What can hang from each mark:
J: L Q Y
R: J X
Q: J M
L: H M
X: Y
M: Q R
Y: M
B: J M
H: B K L
A: H

In the rows, 128 means zero.
Known rows, with every way that one mark hangs from another:
H[L[M[R]]]: [115 165 123 121 174 119 115  99 108 126 150 137 124 145 126 121 134 133
 129 167 154 125 100 115 129 121]
M[Q[J] R]: [113 108 163 127 171 138  90 115 120 127 149 165 148 134 117  81 137 153
 101 153 103 122 106 109 142 113]
A[H[L]]: [140 138 135 129 140 126  98 125 110 127 113 124 135 143 140 140 137 107
 155 153 172 152  91 120 117 124]
R[J]: [145 128 143 124 145 131 129 132 142 120 131 122 124 126 127 120 158 133
 107 127 141 121 125 115 116 152]
M[Q[J[L]] R[X]]: [115 120 191 138 199 146  88 125 140 121 133 177 120 131 115  51 170 169
  72 172 111 109 114 114 128 103]
X[Y[M[Q[J[L[H]]] R]]]: [ 96 128 230 140 154 149  94  90 115 150 129 147 150 117 113  90 147 142
  42 114 133 132  67  98 161  97]
A[H[B]]: [149 135 123 141 147 132 107 124 127 126  90 131 119 145 143 162 132  91
 157 172 166 158 131 129 127 127]
A[H[B[J M] K L]]: [112 197 125 133 201 129 111 158 116 128  63 147 133 159 155 159 125  71
 148 202 181 185  88 154 111 143]
A[H[B K L[M[R[X]]]]]: [134 178 111 134 234 119  97 113 106 129  85 178 113 164 136 141 167 101
 156 252 217 173 102 115 106 125]
R[J[L[H[K]] Y] X]: [142 144 177 133 182 137 121 130 153 153  69 179 104 121 107 110 209 130
  74 160 178 120  68 132 104 149]
J[Q]: [141 131 152 139 127 125 123 142 134 121 102 138 116 123 129 100 140 139
 128 103 119 122 134 124 113 129]
Q[J M]: [127 135 168 126 157 121 138 147 107 131 120 122 143 139 140  92 111 110
 125 129 104 106 138 131 157 113]
L[H]: [136 136 125 125 120 139 129 112 117 144 114 126 118 123 135 152 119 111
 102 128 154 138 118 139 130 122]
Q[J[L] M[R]]: [124 143 202 134 170 140 128 124 114 128 138 148 135 127 112  83 129 126
 105 149 110  94 114 131 163  97]
R[J[L Q Y[M]] X]: [153 139 206 169 189 120 109 153 177 121  79 156  88 125 108  48 221 164
  73 115 119 101 108  99 109 151]
R[J[Q Y] X]: [152 123 184 139 189 122 109 153 163 121  85 161 105 136 126  61 210 169
 104 115 133  97 134 114  94 158]
J[Q[M]]: [140 144 166 133 139 122 131 142 121 119  95 137 122 128 133  86 131 119
 117  95 115 103 141 130 131 123]
M[Q[J]]: [115 110 157 129 150 127  97 138 126 131 124 145 143 133 137  81 130 138
 104 130  96 123 115 112 140 119]
H[B[J[Y] M[Q]] K L]: [ 80 190 126 124 207 125  84 156 136 138  69 182 145 153 133  95 147 108
 126 191 134 149  61 138 121 146]
M[Q[J[L[H] Y]]]: [118 117 199 133 151 138  85 118 138 160  94 165 124 124 120  87 154 133
  72 125 111 105  65 131 149 113]
R[J[L[M] Y] X]: [138 149 186 138 207 117 125 135 169 128  97 159  86 145 130  95 205 150
  67 137 138  84 110 127 115 152]
A[H[K]]: [140 121 139 137 145 124 121 130 111 140  86 156 140 135 123 163 141  97
 140 149 164 166  81 130 118 136]
L[H[B[J] K] M]: [113 204 102 126 191 118 143 127 119 155  71 151 103 143 149 168 102  67
 102 185 181 150 123 162 129 141]
Q[J]: [124 120 155 132 145 124 127 146 120 134 127 121 139 133 137 104 119 130
 135 135 109 123 135 125 139 121]
B[M[Q[J[L Y]] R]]: [ 98 117 217 140 188 144  86 126 144 133 117 191 137 138 111  73 168 165
  69 134  68 104  60 129 151 116]

Rows:
[136 168 104 127 155 123 134 108 123 144  94 125  92 141 156 168 113  88
 107 163 167 140 139 141 138 124]
L[H[B] M]
[115 121 179 158 199 135  75 104 154 128 125 193 113 132  90  57 201 171
  55 158 109 111  72 100 136 121]
J[L Y[M[Q R[X]]]]
[141 142 163 117 177 139 133 111 125 112 148 142 133 132 114 107 157 126
  93 141 144 104 119 118 138 136]
Q[M[R[J]]]
[139 126 154 148 164 115 118 129 150 132 118 135 127 134 111 104 178 138
 103 122 121 122  90  98 137 162]
R[J[Y[M]]]
[108 134 173 137 170 116  95 113 155 140 101 175 105 137 122  96 165 139
  68 114 100  90  71 126 140 130]
J[L[M[Q]] Y]
[112 187 129 126 191 155 131 119 125 130 110 146 113 143 144 162 107 105
  79 176 158 151 134 172 133 128]
L[H[B[J M[R]]]]
[109 102 171 132 165 121  85 135 132 143 112 163 149 140 126  69 149 148
 114 123  85 109  91 113 146 129]
M[Q[J[Y]]]
[132 143 177 132 206 127 107 132 169 112 109 159  83 138 140  79 196 149
  25 137 137 100 115 111 106 144]
R[J[L[M[Q]]] X]
[101 135 221 115 201 134 131 127  98 128 134 145 165 143 140  70 148 148
 108 133 142 104 155 120 145 100]
Q[J M[R[X[Y]]]]
[122 158 244 127 165 151 125 108 116 132  92 159 119 117 125  83 167 144
  56 101 174  97 126 135 121  94]
J[L[H] Q[M[R[X[Y]]]]]
[100 168 104 123 168 134  89 145 125 125  82 164 143 139 137 110 148 106
 134 199 146 172  75 110 114 129]
H[B[M[Q]] K L]
[133 134 189 134 168 124 113 116 121 126 106 176 132 135 105  74 160 143
 125 114 111  89 107 128 141 121]
J[Q[M[R]] Y]
[123 124 146 153 200 123 107 111 134 131 132 170 124 142 101  89 180 161
 107 163 125 126 109 107 135 131]
J[Y[M[R[X]]]]
[120 163 206 168 219 127 104 137 161 124  99 179  96 135  97  48 181 167
  71 135 113  98 112 133 121 132]
B[J[L Q Y[M[R[X]]]]]
[106 212 133 137 211  94 107 153 132 146  50 169 113 152 132  91 144 104
 163 177 157 127 102 136 114 150]
H[B[J[Q Y]] K L[M]]
[101 158 122 115 194 119  89 100 105 134 127 184 141 141 112 102 152 130
 108 184 155 140  53  99 121 127]
H[K L[M[Q R]]]
[136 143 188 129 205 129  96 110 165 140  84 177  83 140 137  88 207 143
   9 130 149  92  79 125 114 146]
R[J[L[H M[Q]] Y] X]
[110 154 230 136 189 127 124 118 138 122 104 164 107 131 130  83 180 174
  72 104 151  95 136 121 111 112]
J[L[M[R[X[Y]]]] Q]
[110 112 149 148 173 125  79  93 132 134 136 181 141 134  91  87 168 155
  88 139 100 125  65  94 152 130]
J[Y[M[Q R]]]
[142 138 193 146 123 135 111 121 144 152  71 158  98 115 113 105 160 135
  96  98 133 102  86 143 125 120]
J[L[H] Q Y]
[122 134 140 137 194 145  86 116 120 123  78 198 138 149 125 153 157 106
 107 197 153 185  66 124 124 131]
A[H[B[M[Q R]] K]]
[124 181 171 151 182 145 123 154 150 120  72 137 101 149 155 165 125  87
  94 159 146 148 119 173 125 132]
A[H[B[J[L] M]]]
[104 152 230 124 197 137 130 103 114 149 115 146 120 136 144 109 154 148
  55 137 166 110 123 134 138  98]
Q[J[L[H M[R[X[Y]]]]]]
[152 178 174 144 158 149 133 156 154 132  36 161  89 117 129 133 177 103
  77 151 165 151  93 138 101 146]
R[J[L[H[B[M] K]] Q]]
[143 145 213 142 169 152 126 139 159 102 109 157 102 122 113  97 186 163
  59 109 119 109 104 128 107 142]
B[M[R[J[L Q]]]]
[121 181 186 145 176 114 136 149 153 125  88 139  84 134 140 100 126 125
  69 100 115  91 135 158 121 136]
B[J[L[M] Q]]
[119 128 191 164 155 116 116 141 143 148 107 139 126 129 109  81 152 137
 115 127  84 112  86 111 160 123]
Q[J[L Y[M]]]
[ 92 160 186 132 224 156 101 135 156 106 124 181 107 143 131  80 161 159
  19 150 114 115 115 157 116 125]
B[J[L] M[Q R[X]]]
[119 124 194 144 149 123 114 140 142 149 106 148 129 128 116  88 151 141
 131 130  95  97  96 131 149 120]
Q[J[L Y]]
[125 143 213 133 172 142 119 103 111 156 112 164 131 129 107  97 142 119
  90 143 124  87  79 146 169  99]
Q[J[L[H] Y] M[R]]
[118 174 135 140 198 131 127 160 128 130  56 158 128 156 151 177 121  72
 125 177 161 178 107 166 118 147]
A[H[B[J M] K]]
[134 142 127 128 147 122 101 129 101 139  92 147 146 139 125 147 144  95
 168 174 187 171  64 117 111 130]
A[H[K L]]
[130 147 193 151 157 107 121 133 152 137  77 161  90 132 123  93 163 144
 100  93 103  84  98 134 128 132]
J[L[M] Q Y]
[138 149 203 141 151 139 125 120 128 116 112 159 112 119 103  80 148 135
  94 121 119  89 117 132 135 104]
J[L Q[M[R]]]
